Each row was made from one path, in order. Every step used is in the known rows, and no mark comes twice. Write each row's path.
In the rows, zero is written as 128.
Known rows:
v/a/p/q/c: [ 93  99 134 138 117 114 156 158 138 110 159 199 132 147 118 132 128 157
 127 118 119 153]
p/q: [ 88 113 165 138 111 109 150 127 136 104 140 149 136 139 112 124 122 153
 133 117 113 124]
v/a/p/q/c/z: [109 107 142 143 117 122 155 160 134 120 154 228 129 150 113 126 132 157
 124 120 121 159]
z/v: [ 94 120 168 134 119 113 126 132 139 101 124 175 128 136 111 115 122 150
 137 127 102 123]
c/z/p/q: [100 126 170 147 116 126 141 139 134 113 155 169 133 149  94 116 125 158
 131 125 119 131]
q/g: [ 95 118 150 133 113 113 129 134 157 114 124 156 136 134 109 123 122 155
 142 121 110 109]
v/q: [ 95 127 154 131 112 103 139 135 138 129 126 138 131 140 111 122 126 153
 134 122 101 117]
q/c: [100 109 129 132 114 111 133 134 144 117 126 198 123 136 114 125 121 156
 135 120 109 123]
v/a: [ 94 121 137 136 114 108 142 152 134  93 125 150 131 133 118 120 120 153
 131 124 116 122]
a/c: [ 99 114 138 146 115 109 139 134 138 123 117 158 125 139 126 124 118 148
 133 119 106 117]
q/c/z: [115 115 133 135 115 119 130 135 141 127 121 228 120 139 109 119 123 156
 132 122 111 128]
g/q: [ 92 111 134 149 114 112 145 132 142 108 125 144 131 143 119 122 119 152
 132 123 114 120]
a/v/q: [107 130 185 127 113 106 138 139 135 120 130 131 128 140 112 120 131 152
 137 116  97 126]
c/a/v: [103 127 165 137 116 117 134 131 132 116 125 164 128 134 121 120 122 153
 147 123 106 127]
g/q/c: [ 97 102 112 146 116 115 143 140 147 118 131 189 125 148 119 125 121 156
 132 124 116 126]
p/q/c/a/v/z: [ 96 129 162 135 118 124 148 147 136 138 152 242 131 148 118 118 127 160
 146 132 114 133]
z/v/q/g: [ 99 130 174 128 119 115 126 149 157 130 135 166 139 147 105 115 131 152
 144 133  98 116]
z/v/a/p: [ 94 115 160 137 123 115 135 156 136  97 138 178 130 138 117 121 127 150
 131 128 106 146]
c/z: [109 126 156 139 113 115 133 127 135 117 115 180 125 134 109 117 122 153
 132 120 109 122]
p/q/c/a/v: [103 115 159 137 116 122 148 139 135 124 151 211 130 147 119 124 125 158
 146 123 113 140]
z/g/q/c/a: [ 95 118 113 155 121 131 138 147 148 136 142 211 127 151 130 122 116 173
 142 132 122 126]
v/q/g: [ 97 129 156 129 113 109 134 143 156 135 130 141 139 143 108 122 128 155
 142 125 103 109]
g/q/c/z: [113 110 119 150 116 123 141 141 144 129 126 219 123 150 114 119 123 156
 130 127 118 131]
z/p/q/c: [ 91 107 142 140 117 121 142 146 143 112 166 188 130 151  98 124 124 162
 133 123 119 132]
z/v/a/p/q: [ 88 110 174 141 122 117 151 157 133  94 158 175 138 147 116 122 129 150
 130 125 112 154]
p/q/c: [ 94 104 143 135 113 112 148 135 141 114 146 198 130 145 112 126 123 157
 133 118 114 130]
c/z/p: [106 129 153 144 117 125 125 138 136 114 135 171 125 140  96 115 123 157
 133 126 114 124]
v/z/p/q/g: [ 79 132 164 139 119 126 138 154 157 124 167 176 143 150  94 116 126 162
 141 135 120 110]

Which path is each row?
[114 123 152 140 117 129 125 141 146 130 129 231 119 139 113 117 122 173
 132 121 115 127]	q/c/z/g
[102 126 170 146 117 131 136 147 152 120 159 173 140 152  91 117 127 160
 137 127 121 124]	c/z/p/q/g
[ 89 114 168 138 113 114 145 135 154 112 143 155 143 143 109 125 124 155
 140 120 115 116]	p/q/g
[ 96 109 115 138 119 117 134 131 141 143 137 221 125 140 122 132 122 157
 143 124 108 141]	q/c/a/p
[112 122 147 169 119 131 142 148 142 136 126 179 124 154 132 116 119 164
 127 123 118 125]	a/c/z/g/q
[112 125 137 170 121 133 150 175 137 123 131 179 127 155 136 113 121 165
 124 130 127 130]	v/a/c/z/g/q
[ 96 123 157 135 121 114 133 158 135  88 129 174 131 137 116 112 123 150
 134 134 110 129]	z/v/a
[ 98 119 121 134 118 113 138 139 141 164 143 205 128 149 118 132 129 158
 143 127 101 142]	v/q/c/a/p
[108 123 158 158 119 132 140 156 151 136 156 178 137 160 103 118 126 156
 135 128 119 124]	a/c/z/p/q/g
[116 116 127 151 125 131 140 174 140 110 135 246 125 156 117 109 127 154
 128 141 121 144]	g/q/c/z/v/a
[ 78 132 164 140 118 121 144 145 138 118 163 171 136 146  96 116 123 159
 134 132 118 118]	v/z/p/q
[116 123 167 150 121 123 128 142 134 127 117 209 122 147 120 112 123 146
 133 129 102 130]	a/c/z/v
[ 96 109 130 150 118 126 138 147 152 120 140 193 124 148 124 123 119 172
 132 124 121 124]	z/g/q/c
[106 126 159 157 117 129 138 140 143 120 129 175 127 145 120 115 121 168
 129 124 120 124]	c/z/g/q
[ 94 142 169 152 122 133 140 151 141 133 141 190 130 146 130 112 121 171
 145 135 118 121]	c/a/v/z/g/q
[102 140 164 135 122 133 126 152 144 143 142 245 122 139 124 115 123 176
 148 134 113 123]	q/c/a/v/z/g
[ 90 123 130 147 120 128 138 154 153 135 142 225 124 149 122 117 120 175
 133 133 121 116]	v/z/g/q/c
[ 95 103  97 153 121 122 145 138 144 144 142 214 127 152 126 132 122 157
 139 128 115 145]	g/q/c/a/p
[108 104 149 141 116 121 147 133 139 134 149 229 126 149 108 129 130 157
 128 115 112 154]	a/p/q/c/z
[ 97 109  97 151 118 122 143 141 144 135 132 209 129 151 125 124 117 157
 142 134 118 126]	g/q/c/a
[ 93 147 165 138 123 128 127 148 134 128 148 186 128 141 106 112 123 160
 148 138 111 121]	c/a/v/z/p
[115 112 138 149 123 129 133 147 145 122 130 246 123 155 113 112 126 153
 132 135 113 138]	g/q/c/z/v
[112 117 160 140 121 128 145 169 135 106 150 252 130 153 110 111 130 155
 129 135 119 149]	p/q/c/z/v/a
[110 111 151 140 113 121 146 136 138 126 140 228 128 147 107 121 126 158
 130 120 116 136]	p/q/c/z
[ 95 137 179 133 120 122 127 147 138 111 147 166 125 138 100 113 126 159
 139 128 109 119]	a/v/z/p
[106 120 147 152 122 134 138 151 145 128 145 206 124 151 131 120 121 173
 145 127 120 135]	z/g/q/c/a/v
[107 111 172 145 118 131 142 139 144 135 158 231 125 148 114 127 129 173
 128 113 117 152]	a/p/q/c/z/g
[ 98 116 114 137 116 117 132 134 140 133 127 219 126 139 120 124 118 158
 145 130 112 124]	q/c/a
[102 119 133 127 113 107 136 143 144 138 132 186 126 145 111 124 127 157
 135 123 103 123]	v/q/c
[100 117 128 148 116 110 146 160 133 110 122 156 128 140 130 121 119 149
 129 124 114 122]	v/a/c
[109 119 145 133 117 120 132 138 137 125 131 211 122 139 121 123 123 157
 148 124 109 134]	q/c/a/v
[110 114 116 155 121 132 135 152 146 126 147 213 122 156 101 117 124 160
 130 132 122 133]	g/q/c/z/p
[118 122 141 135 122 126 129 167 138 109 130 252 123 144 112 110 127 154
 132 136 114 141]	q/c/z/v/a
[115 121 145 150 115 117 137 136 134 133 112 188 122 142 122 119 121 149
 130 120 107 123]	a/c/z
[ 82 130 123 142 122 131 141 153 140 143 170 239 133 154 103 118 122 165
 143 143 122 126]	v/z/p/q/c/a
[116 132 158 135 116 125 130 150 145 151 135 215 121 148 111 117 129 173
 132 125 108 128]	v/q/c/z/g
